Known rows, with every way that one mark hangs from another
E[T[H[L] W X]]: [-3.20 -1.30  0.19  2.34 -0.37 -0.10  0.00  3.68  1.03  2.80  2.14 -2.47
 -1.13  2.77 -0.46  0.09 -0.85  0.98  1.86  0.83 -0.46  2.04]
A[W[S[J] T[H[L] X]]]: [-0.27 -1.10 -1.15 -4.07  0.72 -1.28 -0.20 -5.33 -1.99  3.17  1.70  0.15
  0.55 -0.87 -0.23  2.27 -0.99  0.09 -0.67  1.60 -1.62 -1.59]
A[W[T[H X]]]: [ 0.28 -2.00 -0.56 -1.12  0.72  1.07  4.76 -2.81 -0.47  0.94 -0.04 -1.33
  0.06 -1.70  0.69 -1.48 -1.13  1.07 -0.28  1.55 -0.74 -3.40]
K[T[W[S[J]] X] Y]: [-3.84  2.31 -3.26  0.36  2.04 -0.67  3.78 -6.00  1.12  1.29 -4.60 -4.29
 -0.65 -0.04 -1.40 -1.32  2.98  1.44  0.04 -2.68  1.98 -4.57]
T[H[L] W X]: [-1.63  1.76  0.48 -4.62 -1.56  1.23  5.40  4.88  0.21 -0.89  2.69 -7.35
 -2.21  3.38 -0.80  0.43 -2.19  0.30  2.78 -0.15 -0.11 -3.04]
K[T[H W[S] X] Y]: [-6.06  3.58 -0.69 -0.31  2.30 -0.60  3.14 -6.22  1.60  0.31 -3.94 -6.34
 -1.62  1.69 -1.41  0.14  2.31  1.77  0.06 -2.00  2.81 -6.42]
S[J W]: [ 5.35 -5.35 -2.43 -5.88 -1.07  1.59 -7.40  2.22 -0.60 -0.75 -2.70  1.87
 -1.27 -4.03  0.99 -2.08  0.51  0.08 -0.37 -0.17  1.03  1.45]
W[T[H]]: [ 1.28  0.11  2.00  2.52  0.56  0.85  0.79  4.07 -0.40 -2.68  0.39  2.58
  0.29 -1.06  0.87  0.81 -0.47 -1.05 -0.49  1.10  0.00  0.39]
E[T[H W[S[J]] X]]: [-3.76 -0.07  0.61  0.75 -0.78 -1.46 -4.58  0.06  0.37  4.10  0.68 -0.90
 -1.07  1.48 -1.42  1.49  0.54  0.47  0.46  1.59  0.03  5.40]
T[W[S] X]: [-0.03  2.05 -1.04 -2.90 -1.20 -0.22  6.29 -0.91 -0.07  0.57 -0.15 -2.65
 -0.53 -0.49 -1.32 -1.64  0.55 -0.32  0.67 -0.91 -1.29  1.34]
Q[E[T[H[L] X]]]: [ 0.09 -2.11  0.62  1.49 -1.60  1.94 -7.11  2.29  1.09  1.67  5.32  3.49
  0.78  2.22  0.38 -3.72 -2.30  1.07  1.87  0.14  1.47  1.97]
E[T[H[L] W[S[J]] X]]: [-3.60 -0.44  0.16  0.40 -0.60 -1.65 -3.77  1.64  0.09  4.23  2.36 -1.12
 -0.91  2.87 -1.18  2.48 -0.34  0.35  1.22  1.09 -0.79  3.78]
E[T]: [ 0.78 -2.15  0.51  5.58  0.18  0.47 -2.38  2.27  1.53  0.29  0.09  4.42
  0.43 -1.29  1.05 -2.27  0.55  0.11 -0.01  0.35 -0.87  2.36]
Q[E[T[W[S] X]]]: [-0.46 -2.22 -1.00  0.76 -1.59  2.27 -3.11 -1.01  0.79  4.25  2.90  4.25
  0.86  0.29 -0.18 -3.74 -0.68  1.70  1.16 -0.51  1.36  3.82]
E[T[H]]: [-1.06 -1.05  2.57  3.74  0.13  0.35 -5.07  2.17  1.48 -0.02  0.59  2.56
 -0.53  0.33  0.68 -0.05  0.07  0.17  0.09  1.29  0.44  1.65]
L[H]: [ 2.58 -1.25  1.99  0.59 -2.53  0.25 -7.87  2.46  0.07 -5.02  0.02  0.52
 -0.74  0.98  0.52 -2.21 -0.02  0.79 -0.92  0.89  0.10 -2.30]
K[T[X] Y]: [-1.62  1.62 -1.81  4.37  2.31 -0.50  2.49 -3.10  2.31 -2.97 -3.59 -3.48
  0.24 -0.03 -0.25 -5.19  2.14  0.68  0.20 -2.50  1.43 -6.21]
A[W[S[J] T[H[L]]]]: [-0.02 -1.09 -0.76 -4.76  1.14 -0.06  0.16 -5.77 -2.10  3.15  0.96  1.97
  0.27 -1.58  0.45  3.88 -0.75  0.51 -1.11  1.24 -0.98 -3.32]
F[X]: [ 3.48  0.30 -0.59 -3.02  0.19  0.31  3.91  3.73 -0.21 -3.70  0.37  0.87
  0.60  0.10  1.90 -5.54  0.77  0.28  1.99 -1.76 -0.25  2.16]
W[S[J]]: [ 3.29  2.21  0.70 -4.31 -0.84 -1.10 -5.74 -1.74 -1.00 -1.87  0.69  4.83
  0.60 -2.73 -0.20  1.48  1.08 -2.08 -1.20 -0.36 -1.02  1.22]
Y[K]: [ 6.44 -1.00  0.72  3.78 -2.40  2.10  5.47  4.37  1.07 -3.81 -0.23  2.04
  1.65 -0.93  2.41 -0.81 -0.90 -1.37 -1.18 -0.94 -1.83  1.39]
K[Y]: [ 2.74  0.01 -1.56  2.06 -0.02  2.27  5.86  1.58  2.54 -3.99 -1.96 -0.17
 -0.86 -2.49  1.67 -3.12  3.05  0.53 -0.65 -2.51  1.21 -5.27]

Rows
[ 2.41  0.37  1.91  2.98 -0.36  1.12  2.33  1.58  0.69 -3.26 -0.36 -0.17
  1.51  1.93  1.73  1.46 -2.41 -0.78 -0.42 -0.91 -0.52 -2.20] -> Y[K[T[H[L]]]]
[ 0.10  2.19  1.21 -0.43 -0.37 -4.04 -7.43  0.37 -2.27  0.26  2.13  2.58
  1.26 -0.11 -1.65  3.18  0.41 -2.67 -1.16  2.09 -1.38  5.88] -> W[S[J] T[H X]]
[-0.29 -0.79 -0.70 -4.02  0.63 -1.09 -0.81 -6.05 -1.78  2.92  0.51  0.39
  0.39 -1.86 -0.37  1.66 -0.36  0.32 -1.13  1.92 -1.18 -0.77] -> A[W[S[J] T[H X]]]
[ 1.00  1.61 -1.13 -5.87 -0.94  1.84  3.30 -1.49 -0.79  1.48 -1.51  1.20
 -1.21 -2.53 -0.24  2.33  1.04  0.16 -0.13 -1.13  0.37 -0.15] -> T[W[S[J]]]
[ 0.87  0.50  0.58  2.33 -0.74  0.85  5.21  1.65  0.55 -1.24 -0.61 -3.31
  1.00  2.66  0.69  0.96 -2.50 -0.31  0.36 -0.94 -0.69 -0.86] -> Y[K[T[H[L] W X]]]
[ 0.06  1.84  0.80 -0.76 -0.09 -4.20 -6.63  1.74 -2.54  0.29  3.92  2.19
  1.37  1.28 -1.40  4.16 -0.60 -2.71 -0.40  1.55 -2.05  4.41] -> W[S[J] T[H[L] X]]
[ 3.11 -5.68 -2.34 -3.49 -0.60 -0.61 -7.92  4.63 -1.69  0.62 -0.45 -0.03
 -0.63 -1.47  0.09 -0.23 -0.58 -0.36  0.24  1.12  0.32  3.67] -> S[J W[T[H[L] X]]]
[-0.65 -0.62  0.03 -2.49  1.12 -0.79  2.50 -6.78 -1.10  1.97  0.47  0.16
  0.55 -1.26 -0.07  0.71 -0.42  0.46 -1.27  1.48 -1.39 -2.09] -> A[W[S T[H X]]]
[-1.45 -1.34  0.65 -0.97 -1.26  3.38 -4.83 -1.51  0.76  4.09  2.75  4.76
 -0.08  0.70  0.31 -0.77 -0.96  2.17  0.79 -0.15  2.87  1.95] -> Q[E[T[H W[S]]]]
[ 0.59  1.92 -1.76 -4.35 -1.89 -0.52  2.98 -0.20 -0.72  1.41 -0.09 -2.52
 -0.67 -0.93 -1.69 -0.75  0.67 -0.63  0.70 -0.49 -1.04  2.82] -> T[W[S[J]] X]
[ 1.02  0.32  1.54  3.49 -0.02 -0.90  0.34  4.86 -0.32 -2.78  1.36 -0.02
  0.68 -0.11 -0.06 -1.42 -0.74 -1.39  0.19  1.52 -0.86  2.13] -> W[T[H X]]
[ 2.49 -0.24 -0.03  3.19 -0.41  2.39  7.07  0.03  0.72 -1.12 -3.00 -0.01
  1.25 -0.08  1.49  0.46 -1.20  0.11 -0.60 -1.57 -0.25 -0.63] -> Y[K[T[W]]]
[ 0.52  1.87  1.78 -1.44  0.26 -2.35 -6.86 -0.44 -2.34  0.43  1.02  5.14
  0.87 -1.10 -0.65  5.29  0.60 -2.16 -1.79  1.59 -0.43  4.05] -> W[S[J] T[H]]
[-5.74  3.55 -1.29 -1.51  1.96 -0.81  1.07 -5.95  1.09  0.86 -3.90 -6.17
 -1.68  1.61 -1.71  0.75  2.31  1.60  0.15 -1.71  3.15 -5.33] -> K[T[H W[S[J]] X] Y]
[-3.02  1.25 -2.72  1.42  2.87  2.59  7.99 -4.90  2.02 -0.11 -6.00 -3.12
 -1.42 -1.18  0.41 -1.44  2.64  2.49  0.10 -3.41  3.21 -8.53] -> K[T[W] Y]
[ 1.36 -0.17  1.56  2.36  0.76  0.69  1.48  5.26 -0.68 -2.45  2.04  2.23
  0.47  0.27  1.14  1.66 -1.35 -1.16  0.24  0.56 -0.44 -1.25] -> W[T[H[L]]]
[ 0.83  1.24  1.67  1.19 -0.37  1.25  4.08 -1.89  0.40 -0.76 -2.38 -0.54
  0.82  1.18  0.90  2.99 -1.36 -0.24 -1.07 -0.92  0.12 -0.72] -> Y[K[T[H W[S]]]]
[-0.13  1.98  2.78  0.73  1.08 -1.82 -2.16 -1.48 -1.36 -1.08  1.34  4.70
  1.05 -0.58 -0.10  4.09  0.53 -1.87 -1.90  0.99 -0.84  2.12] -> W[S T[H]]
[-3.27 -0.96  0.69  2.60 -0.71  0.08 -0.83  2.42  1.34  2.61  0.20 -2.05
 -1.37  1.38 -0.66 -0.84 -0.06  1.01  1.16  1.32  0.08  3.34] -> E[T[H W X]]
[ 1.30  1.21  0.28  3.69  0.58 -3.50  0.13 -0.57 -1.32 -0.63  1.58  4.11
  2.47 -1.14 -0.80 -0.38  0.80 -2.53 -1.31  0.42 -2.80  4.82] -> W[S T[X]]
[ 2.26 -5.58 -0.85 -0.24  0.52 -0.02 -1.12  3.52 -0.40 -1.16 -0.31 -0.43
 -0.36 -0.55  0.78 -2.17 -0.70  0.01  0.06  0.28 -0.21  0.94] -> S[W[T[H[L] X]]]
[ 0.86 -0.04  0.95  3.40  0.16 -1.02  0.94  6.25 -0.64 -2.46  3.12 -0.28
  0.88  1.38  0.11 -0.51 -1.73 -1.61  0.87  1.03 -1.59  0.69] -> W[T[H[L] X]]
[-5.34  2.59 -1.08  0.44  2.09  0.76  4.58 -3.74  2.06 -0.61 -4.41 -7.45
 -1.93  1.53 -1.01 -1.40  1.75  2.19  0.74 -1.92  3.36 -7.24] -> K[T[H W X] Y]
